Each row was made from one walk, in order. Every step used is in the known rows, and no mark comes twice. Write each row's walk.
Known rows:
vukog/naravok/kopob/pizim/limak/zusor/vatek: [ 33  26 -19  13  -2  13  20  -5  23   0  28 -13  12 -10   2   8  -1 -52
 -14  -3  11  39  -8  -2  23]
limak/sabesa/vukog/naravok: [-12  -3   3  29   2   8  -9  -3  29 -14 -25   4   0  -5 -17 -71  13  25
   4  -2 -34  20  23   0  20]
naravok/kopob/pizim/limak/zusor/vatek/sabesa: [ 22  38 -23   5   8  18   2 -16  28  -6  32 -29   1 -17  47  11  -6 -61
   5   7  25  27 -20  -8  22]
kopob/pizim: [-30  21 -22  16   7   3   8  20  22   1  37 -19 -11  -3   0 -55   3  -9
  11   7   4   0  -1   4   2]
naravok/limak/sabesa: [  0  11  12  12   0  12   8   6  36 -30   9  -4  17  -1   4 -55  -3 -43
   8  12 -43  17  -6   0 -13]
pizim/limak/sabesa/vukog/naravok: [  7   0   6  18 -13   5  -1  -8  45 -13 -36  14  -1  -9 -10 -51   7  -3
   6   0 -34  25  17  -1  26]
zusor/kopob/pizim: [-49  15 -29  32   7  -5  13  34   7 -17  54 -21 -16  -3 -18 -58   1  10
   9  19  -8   7   4   7  -6]
pizim/kopob: [-18   5 -15  13   1  16   2  -1  24  20  49  -6  -6 -12   9   3  -7  -6
  -4   2   2  22  -4  12  -6]
limak/zusor/vatek/sabesa/vukog: [  8  19 -12  16  16  16 -23 -27   7 -11 -32 -21   5 -12  15 -18   4  20
  11 -11  17  26   0  -3  37]
zusor/limak/sabesa/vukog/naravok: [-15   2  -1  27   1   2  -4 -15  29 -18 -16   7 -20  -2 -24 -49  16  -1
 -17  14 -26   6  39  -3  19]
limak/sabesa/vukog/naravok/kopob: [ -7   1 -11  30   7  14 -10  -4  30  -5  -7   1   3  -6  -3 -42  13  24
  -2   6 -30  26  16  -1  12]
sabesa/limak/zusor/kopob: [  9  -2 -22  33   8   1  10   1  -1 -46  23 -13 -17 -12  -8 -46  -1   5
 -12 -14 -13  26  10  14  -1]
kopob/naravok/limak: [ -5  22   2  -7 -12  17   5  15  12 -22  21   9  26   3  -1 -32  -6 -14
  12  18  -8  20 -11   1  -8]
vatek/sabesa/vukog/naravok/limak/zusor/kopob: [-26   5 -24  21   0   6  -1  -6  -3 -75   7  -6   7  -8   0 -60  12  26
  -2   5 -22  32  25  -2  27]
pizim/kopob/naravok: [-14  13  -3   5 -10  26  -5   5  15  13  47   8   4 -11   9  -3 -11   6
  -2  12  17  28  -9  10  -8]
pizim/limak/zusor/kopob/naravok: [ 23  17  -2  12 -16  12  14  10  12 -38  23   3   3 -12   0  -2 -14  12
 -13  25  10  50 -11   9   0]
pizim/limak/sabesa/vukog/naravok/kopob: [ 11   5  -7  18  -9  10  -2  -9  46  -3 -17   9   1  -9   4 -19   7  -4
   1   6 -30  30   9  -3  18]
vukog/naravok/limak/zusor: [ 18   9  -5   5  -3  12  21  -4  12 -45  19  -3  22  -6  -4 -36   5 -23
 -21  -4 -18  34   8   5  10]
vukog/naravok/kopob/pizim/limak/zusor: [ 19  23 -28   9  -5  12  23   0  32 -16  42  -9  -5 -13  23 -12   2 -36
 -23   6  11  35   0   2  18]
sabesa/limak/zusor/kopob/naravok/vukog: [  1  13   5  22   3  11  12   6  -6 -51   7   7  -4  -8  -3 -73  -6  34
 -10 -12  -2  26   8  16  -7]
zusor/kopob: [-26   4 -18  29   8  -3  10  19   7 -13  42 -15  -4  -8 -22 -15  -1  26
   1  12 -20  16   3   9  -9]
zusor/kopob/naravok/limak/sabesa/vukog: [-34  11   4  26 -13  13  -9  25  10 -53 -16  13  16   9 -19 -83  -4  26
  21  34 -33  33   2  -1  -6]

Write each row's walk:
[ 16  11  -9  13  -1  13   4 -11   0 -29 -38  -1  31   3 -27 -30   7  -2
  -1 -17 -11  42   9  -1  32] -> sabesa/vukog/naravok/limak/zusor/vatek
[ -8  28 -32   5  -3   7  15  13  40  11  44 -12 -11  -7  25  -1  -3 -38
   8  15   7  11 -13   0   2] -> naravok/kopob/pizim/limak
[ -6   6  -7   2  -6   6  19   5  16 -25  30   2  22  -2 -16 -34   8 -28
  -1  -4 -35  15  10   1   2] -> vukog/naravok/limak
[-23   5 -18   7  -8   4   4   4  13 -24 -14  10  14   4 -20 -50  14  12
  11  -6 -26  17  18  -1  19] -> sabesa/vukog/naravok/limak
[-32   8 -18   1  -2   9  -9 -11  13 -37  -5   2  10  -5   7 -58  16   6
  20  -3 -26   6  21  -8  29] -> vatek/sabesa/vukog/naravok/limak
[ 10  10  -9  17  12  15 -17 -31   0 -18 -27 -14  11 -15  -2 -30  12  20
   3 -19   5  28  17  -5  48] -> limak/zusor/vatek/sabesa/vukog/naravok
[-21  14  -4  31  -6  -4  16  27  39 -29  32 -12 -17  -7  -4 -66  -8 -37
  13  27 -30  17  -2   1  -6] -> zusor/kopob/pizim/limak/sabesa
[ 13  26 -17   6  -5   7  19   5  36 -20  18 -14 -14 -10  21 -32  -6 -36
  -7   5  21  27 -10   4  16] -> kopob/pizim/limak/zusor
[-11  24 -19   4  -8   0  16  15  39   2  26  -9 -14  -7   9 -33  -3 -38
  13   8   3   7  -7   1   8] -> kopob/pizim/limak
[ 24  19   0  12  18  18  -8 -26   9 -11   8 -29  11 -18  20  -4  -2 -18
   1  -9  10  25  -8  -2  21] -> limak/zusor/vatek/sabesa
[ 18  33  -9   3   4  12   3 -16  27 -15  11 -27  -3 -17  31 -21  -6 -60
  11  -1  22  20 -13  -7  31] -> kopob/pizim/limak/zusor/vatek/sabesa
[-14  18  12   8 -13  21 -14  10  26 -34 -32  16  21   8  -2 -81  -2   6
  22  22 -21  27  -3  -3   2] -> kopob/naravok/limak/sabesa/vukog
[-25  16  -6  11 -12   9  11  30  -2 -42  41   5  21   3 -18 -35  -8   8
  12  29 -21  27  -6   4 -18] -> zusor/kopob/naravok/limak
[ -8  16   4  16   8  16   0  -8  -6 -63  18   0 -10 -17  28 -80  -4  28
   1 -12  -1  15  11   8   2] -> vatek/sabesa/limak/zusor/kopob/naravok/vukog
[ -8  11 -17   5   0  15  -6 -21  10 -58 -12  -2  11  -8  19 -59  14   4
  -1  -6 -10  26  19  -4  36] -> vatek/sabesa/vukog/naravok/limak/zusor
[ -4  19 -30   6  -8   5  20  11  35   4  52  -4  -5  -9  11 -12   5 -39
  -2   9  -7  14   2  -1  11] -> vukog/naravok/kopob/pizim/limak
[-22  20 -41  11 -10   4   6  10  31   3   9   3 -11  -3   3 -28  11   0
   9   6   1  18  10  -3  27] -> sabesa/vukog/naravok/kopob/pizim/limak
[ 37  16  -5   4  -6  11  16 -11  35 -15   4  -7  -3 -15  18   9  -7 -22
 -15  -1  10  36 -10   7  11] -> pizim/limak/zusor
[ 42   8  -7  19  12  10   1 -18   5  -9 -13 -15   3 -10  -8 -24  -2 -28
  -3 -36   0  25   0   8  13] -> sabesa/limak/zusor/vatek
[ 12  28   7  -6  -7  39 -10 -20   4 -25  33  -4  32 -12  30  -3 -17 -48
   3   7  20  44 -19  -2   9] -> pizim/kopob/naravok/limak/zusor/vatek/sabesa
[  4  17  -7  17  -7  10  15   7  49  -8  38  -3  -3 -10  13 -45   3 -56
  -1  16 -27  20   2  -4   4] -> vukog/naravok/kopob/pizim/limak/sabesa
[-46  12 -36  29  -4   0  14  25  -4 -68  12  -5   2   6 -25 -95  10  21
  -6  10 -11  33  20   3  23] -> sabesa/vukog/naravok/limak/zusor/kopob/pizim
[  1   7 -16  11  -6  11   7  -6   9 -46 -21   5  16   0 -10 -51  11  14
 -11  -7 -10  36  16   3  27] -> sabesa/vukog/naravok/limak/zusor
[  3  23 -11   5   8  18 -15 -23   7 -34 -34 -16  20  -4  16 -28   2  -9
  18  -8   3  29  -5  -7  32] -> naravok/limak/zusor/vatek/sabesa/vukog
[  6  30   0  -2  -2  28 -22 -17  -4 -39 -33  -1  30  -1  16 -36  -3   4
  21   6  18  36  -9  -9  30] -> kopob/naravok/limak/zusor/vatek/sabesa/vukog
[ -1   2 -12  23  -4   4  27  10  -3 -63  37  -5  18  -6 -23 -38   3  -4
 -22   7 -30  41  13   7   0] -> vukog/naravok/limak/zusor/kopob
[-29  21 -26  24   1   2  24  29   3 -60  46 -20   1   1  -5 -68  -4 -18
  -6  20  -6  28  -4   6  -6] -> naravok/limak/zusor/kopob/pizim
[ 16  31 -31   8  -1  14  18   4  37 -10  38 -17 -11 -10  35  -2  -6 -36
 -14  14  23  31 -17   3   7] -> naravok/kopob/pizim/limak/zusor
[ 20   9 -13  21  -6   1  21   4  20 -33  24 -11  -7 -15  -3   7  -9  -2
 -15  11  -2  40  -4  11   2] -> pizim/limak/zusor/kopob
